Each row was made from one walk, in order. Every step used is in the known rows, and no mark comes twice. Write each row's walk.
Known rows:
sekog zuvi zusi detofum sanob: [-0.05  1.99 -0.97  1.40  1.73  4.93 -1.22 -1.01 -2.83  0.44 -0.63 -0.72
  1.14 -1.39  2.79 -2.19  2.77 -1.38  1.31  0.83  0.12]
zusi zuvi sekog kifig detofum: [-0.29  2.07 -1.90 -1.13 -1.59 -1.70 -1.13 -1.24  0.58 -1.23 -1.21 -1.50
  0.51 -0.52  0.27 -0.76  2.36  0.08  3.44 -2.08 -1.91]
sanob detofum zuvi: [ 0.01  2.03  0.34 -0.37 -1.07  2.58 -1.82 -0.40 -0.50 -0.17 -1.44  1.05
 -0.27 -1.37 -1.25  1.73  0.78 -0.20  0.58 -1.03  0.28]
zuvi zusi detofum: [ 0.33  0.46  0.21  1.51  0.38  1.51 -1.27 -0.38 -1.69 -0.52  0.26  0.40
 -0.01 -1.87  1.23 -1.00  2.39  1.29  0.66  0.02  0.32]
kifig sekog zusi zuvi: [ 1.64  2.01 -0.13  0.24  0.19  2.68 -2.21  1.07  0.46 -0.82  0.23 -0.45
  1.23 -0.82 -1.32  0.06 -0.21 -2.11  2.28  0.56 -2.36]
zusi detofum kifig sekog: [ 2.38  1.74 -1.00  0.94 -1.26  0.28 -1.20  0.44 -0.53 -0.03 -0.51 -1.04
  0.73 -0.44  2.28 -0.17  0.22  0.24  2.97  0.48 -1.43]
sekog zusi detofum sanob: [ 0.23  2.50 -0.11  1.97 -2.54  2.94 -0.94 -0.58 -1.15  0.05 -0.09  0.74
  1.52 -1.00  1.38  0.06  0.37 -2.92 -1.08  1.76 -1.19]
kifig sekog zusi detofum sanob: [ 2.12  2.91 -0.70  1.17 -2.54  2.60 -1.54  1.07 -1.19 -0.60 -0.48 -0.61
  1.93 -1.12  0.76 -0.62  1.30 -2.38  1.35  1.48 -1.88]
detofum zuvi: [ 0.63  1.06  0.61 -0.12  0.15  2.32 -1.01 -0.31  0.27  0.34  0.18  0.76
 -0.54 -0.28  0.11  1.77 -1.41 -0.42  2.22 -0.14  0.10]
kifig detofum: [-0.60  0.49 -0.23 -0.83 -1.15 -1.24 -1.13  0.84 -0.17 -0.19 -0.94  0.01
  0.65 -0.78  0.19 -0.38  1.32  1.04 -0.92 -2.11  0.50]
sanob detofum kifig: [-0.75  1.22 -1.42 -0.54 -0.53 -0.41 -1.28  0.09 -0.06  0.84 -1.82  0.39
  0.67 -0.39  1.09  0.91  0.33  0.32 -0.60 -1.84 -0.29]
detofum sanob: [-0.63  1.99 -1.03 -0.35 -0.12  0.42  0.54  0.59  0.06  0.52 -0.19  0.42
  0.48  0.08  2.78 -0.17  0.44 -1.75 -0.27 -0.82 -0.23]
sanob detofum: [-0.57  0.90 -0.20 -0.26 -1.32  0.39 -0.96 -0.05 -0.67 -0.46 -1.54  0.36
  0.20 -1.02 -1.33  0.17  2.16  0.34 -1.52 -0.88  0.12]
sanob detofum zuvi sekog kifig: [ 0.19  1.84 -1.62 -1.01 -3.21  0.54 -1.42 -1.73 -0.94 -0.59 -2.61 -0.60
  0.40 -1.04 -1.28  1.04  2.32  0.35  3.48 -1.27 -0.65]
sekog zuvi: [ 0.21  0.14 -0.38  0.31  1.48  3.15 -0.46 -1.01 -1.19  0.60 -0.66 -1.39
  0.78  0.29 -0.50 -1.19  0.23 -1.22  1.10  1.48 -0.04]
kifig sekog zuvi zusi detofum sanob: [ 1.90  2.54 -1.68  0.67  1.29  4.56 -1.81  0.61 -2.70 -0.18 -0.92 -1.81
  1.56 -1.64  2.22 -2.71  3.48 -0.98  3.50  0.63 -0.70]
sekog zusi: [-0.23 -0.04  0.18  0.78 -0.96  1.75 -0.89 -0.02 -0.30  0.33 -0.05  0.44
  1.29 -0.38 -1.01  0.49 -1.02 -1.53 -1.02  0.94 -0.60]
zuvi sekog kifig: [ 0.20 -0.14 -2.51 -0.92 -2.63 -2.44  0.58 -1.59 -0.44 -0.50 -1.57 -2.06
  0.75  0.45  0.02 -0.90  1.94  0.44  3.66 -0.24 -1.11]
sekog zuvi zusi: [-0.38 -0.21 -0.70  0.26  3.10  3.91 -1.24 -0.56 -2.01  0.72 -0.55 -0.91
  0.90 -0.80  0.55 -1.75  1.56  0.02  1.45  0.22  0.59]
detofum zuvi sekog kifig: [ 0.92  0.99 -1.66 -0.89 -2.01  0.27 -0.47 -1.82 -0.11 -0.12 -1.23 -1.04
  0.05  0.04  0.17  0.98  0.23  0.00  5.58 -0.28 -0.87]
sanob detofum sekog zusi zuvi: [-1.65  2.83 -0.48  0.55 -1.40  0.76 -2.22 -0.61  0.94 -0.46 -1.60  1.82
  1.45 -2.05 -1.75  1.05  1.48 -3.74 -2.93 -1.36 -0.95]
zuvi sekog: [-1.02 -0.67 -1.05  1.01 -1.36 -2.01  0.85 -0.53 -0.62 -0.11 -0.43 -1.94
  0.28  0.37 -0.90 -0.22  0.56  0.51  1.59 -0.45 -1.26]
detofum sekog: [-0.74  0.79 -0.96  0.06 -0.56 -2.20  0.19 -0.21  1.27  0.16 -0.76  0.90
  0.69 -0.53  0.24  0.25  0.51 -2.06 -1.21 -1.12  0.45]
detofum sekog zuvi zusi: [-1.23  0.56 -1.62  0.29  2.23  1.31 -1.10 -0.63 -0.48  0.81 -1.18  0.07
  1.45 -1.30  0.75 -1.32  1.83 -2.14 -0.01 -0.96  0.99]

Write each row's walk:
[ 0.74  1.45 -1.65  0.03 -1.10 -0.54 -1.38 -1.16 -0.64 -0.73 -1.29  1.07
  0.94 -2.28  2.36 -1.35  3.90 -0.52  1.42 -0.67  0.82]
zuvi zusi detofum sekog kifig
[-0.27  1.54  0.57  0.86  0.38  2.95 -1.69 -0.48  0.67 -0.28  0.72  0.93
  0.50 -0.61 -0.98  0.84 -1.34 -2.52 -0.22  0.74 -1.72]
sekog zusi zuvi
[ 0.17  1.62 -1.74 -0.54 -0.78 -0.83 -0.40 -1.97  0.61 -1.11 -0.52 -1.43
 -0.02  0.02  0.19 -0.41  1.44 -0.73  4.24 -0.57 -2.36]
zusi zuvi sekog kifig
[-0.99  1.20 -0.45  1.10  0.21 -0.37 -0.10 -1.01  0.57 -0.79  0.55 -1.31
 -0.48  0.10 -0.71  0.21  0.27 -0.70  2.11 -0.73 -2.47]
zusi zuvi sekog
[ 1.65  1.95  1.30  1.63 -1.44  3.13 -1.38 -1.32 -0.93 -0.50  0.13  0.62
 -0.54 -1.07  0.22  1.24 -0.14 -0.45  2.28  1.53 -0.36]
zusi detofum zuvi
[-1.33  1.14 -1.12 -0.71 -1.64 -3.29 -1.09  0.65  0.95 -0.13 -1.65  0.78
  1.25 -1.33  0.32 -0.23  1.69 -0.80 -2.24 -3.09  0.94]
kifig detofum sekog
[ 2.01  0.69 -0.96 -0.31  0.99  2.92 -1.04  0.54 -1.25 -0.10 -0.99 -2.57
  1.37 -0.14 -0.84 -1.77  1.12 -0.82  3.16  1.28 -0.79]
kifig sekog zuvi
[ 2.40  1.11 -0.74  0.88  1.42  4.25 -2.22  0.32 -2.76 -0.58 -0.88 -2.17
  1.36 -1.64  0.16 -2.64  3.19  0.13  3.75  1.24 -0.56]
kifig sekog zuvi zusi detofum
[-1.37  1.63 -1.14 -0.20 -1.95 -1.62 -0.90 -0.31  0.45 -0.22 -2.18  1.16
  0.87 -1.60 -1.17  0.36  2.45 -1.52 -2.53 -1.88  0.55]
sanob detofum sekog
[ 0.15  0.66  0.23 -0.16  1.93  3.05 -1.81  0.06 -0.48  0.51  0.28  1.26
 -0.52 -1.35  1.26  1.12 -0.18  0.64  2.68 -1.45  0.75]
detofum zuvi zusi
[-1.52  2.37 -0.55  0.02 -1.22 -0.93 -2.47  0.29  1.44 -0.30 -1.01  1.47
  1.76 -1.73 -0.38  0.55  0.68 -2.85 -2.39 -2.61 -0.48]
kifig detofum sekog zusi zuvi
[-1.18  2.22 -1.22 -1.08 -1.21 -0.97 -0.62  1.26 -0.16  0.15 -1.21  0.40
  1.00 -0.72  2.70 -0.59  1.83 -0.45 -1.22 -2.81  0.35]
kifig detofum sanob
[-0.16  0.32 -2.62 -1.52 -3.46 -3.40 -0.39 -0.97 -0.67 -0.67 -2.42 -2.05
  1.35 -0.22  0.20 -1.23  2.97  1.35  2.80 -1.91 -0.69]
zuvi sekog kifig detofum
[ 1.50  0.74 -1.91 -0.89  0.63 -0.75 -0.91  1.58  0.65  0.83 -0.69 -1.04
  0.98  0.52  2.39  0.14 -1.06  0.21  3.14 -1.20 -1.04]
detofum kifig sekog
[-1.26  1.25 -1.40 -0.43 -0.35 -0.59 -1.44 -0.20 -0.03  0.33 -2.19 -0.36
  1.94 -1.09 -0.03 -1.14  1.92 -1.78 -1.26 -1.94  0.84]
kifig detofum sekog zuvi
[-1.70  1.40 -1.66  0.03  0.75  1.61 -1.90 -0.70 -1.28  0.34 -2.58  0.28
  1.55 -2.16 -0.66 -1.06  3.81 -1.61 -1.45 -1.78  1.06]
sanob detofum sekog zuvi zusi
[-1.49  1.19 -0.95 -0.06 -2.39 -1.64 -1.74  0.61  0.69  0.03 -1.65  1.14
  2.39 -1.59 -0.39  0.19  0.85 -2.05 -2.94 -2.34  0.47]
kifig detofum sekog zusi
[ 1.59  0.31 -1.34 -0.42  2.53  3.64 -1.75  1.10 -1.93  0.07 -0.90 -2.07
  1.49 -1.07  0.05 -2.38  2.29  0.09  3.65 -0.01 -0.23]
kifig sekog zuvi zusi
[-0.89  1.77 -1.08  2.73 -3.71  0.81  0.06 -1.11 -1.69 -0.24 -0.54 -1.23
  1.57 -0.58  0.26 -0.12  0.90 -2.05  0.32  1.11 -2.29]
zuvi sekog zusi detofum sanob
[ 0.68  0.91  0.83  2.37 -2.43  2.60 -1.39 -0.95 -1.25 -0.41  0.05  0.38
  1.16 -1.05 -0.83  0.25  0.05 -1.62 -0.82  2.37 -1.01]
sekog zusi detofum
[ 0.37  1.37 -2.48 -0.88  1.58  2.55 -2.91  0.94 -1.61  0.79 -2.54 -1.15
  1.86 -1.31  1.25 -1.02  2.29  0.58  2.32 -1.97 -0.38]
sanob detofum kifig sekog zuvi zusi
[-0.25  1.15 -0.60  1.56 -0.11 -0.25 -1.21 -0.40 -0.72 -0.40 -0.33  1.16
  0.57 -2.36  1.48 -0.80  2.88 -0.45 -0.43 -0.95  0.76]
zuvi zusi detofum sekog
[-0.41  1.11 -0.04 -0.85  0.47  1.60 -2.66  1.03 -0.65  0.09 -0.77  1.06
  0.21 -2.03  1.23  0.60  1.09  1.69  1.48 -3.41  1.30]
kifig detofum zuvi zusi
[ 1.26  1.90 -1.46 -0.15  0.83  1.65 -2.28  1.12  1.26  0.60 -0.04 -0.44
  1.45  0.02  1.54  0.85 -2.03 -1.80  2.84 -0.63 -2.58]
detofum kifig sekog zusi zuvi
[ 0.39  1.88 -0.37  1.98 -1.01  1.52 -0.67 -2.08 -0.84 -0.12 -1.14 -0.47
  1.19 -1.22 -0.01 -1.01  1.83 -2.90 -0.17  1.69 -0.08]
zusi detofum sekog zuvi
[ 0.53  2.74 -1.40 -0.29 -0.44  1.89 -3.11  0.83  0.41  0.07 -1.54  0.00
  1.60 -1.04  0.10  0.97  0.09 -1.42  1.12 -1.52 -2.29]
sanob detofum kifig sekog zusi zuvi
[ 1.07  0.58 -2.54 -0.68  2.90  2.47 -1.90  1.11 -0.96  1.40 -1.05 -1.84
  1.66 -0.17  2.84 -1.27  0.13  0.18  4.25 -1.05 -0.55]
detofum kifig sekog zuvi zusi
[ 0.91  1.49 -1.71 -2.91 -0.77  0.85 -2.67 -0.21 -0.37 -0.30 -1.89  0.81
  0.80 -1.71  2.32 -0.19  2.37  1.43  3.78 -2.85  1.25]
sekog kifig detofum zuvi zusi
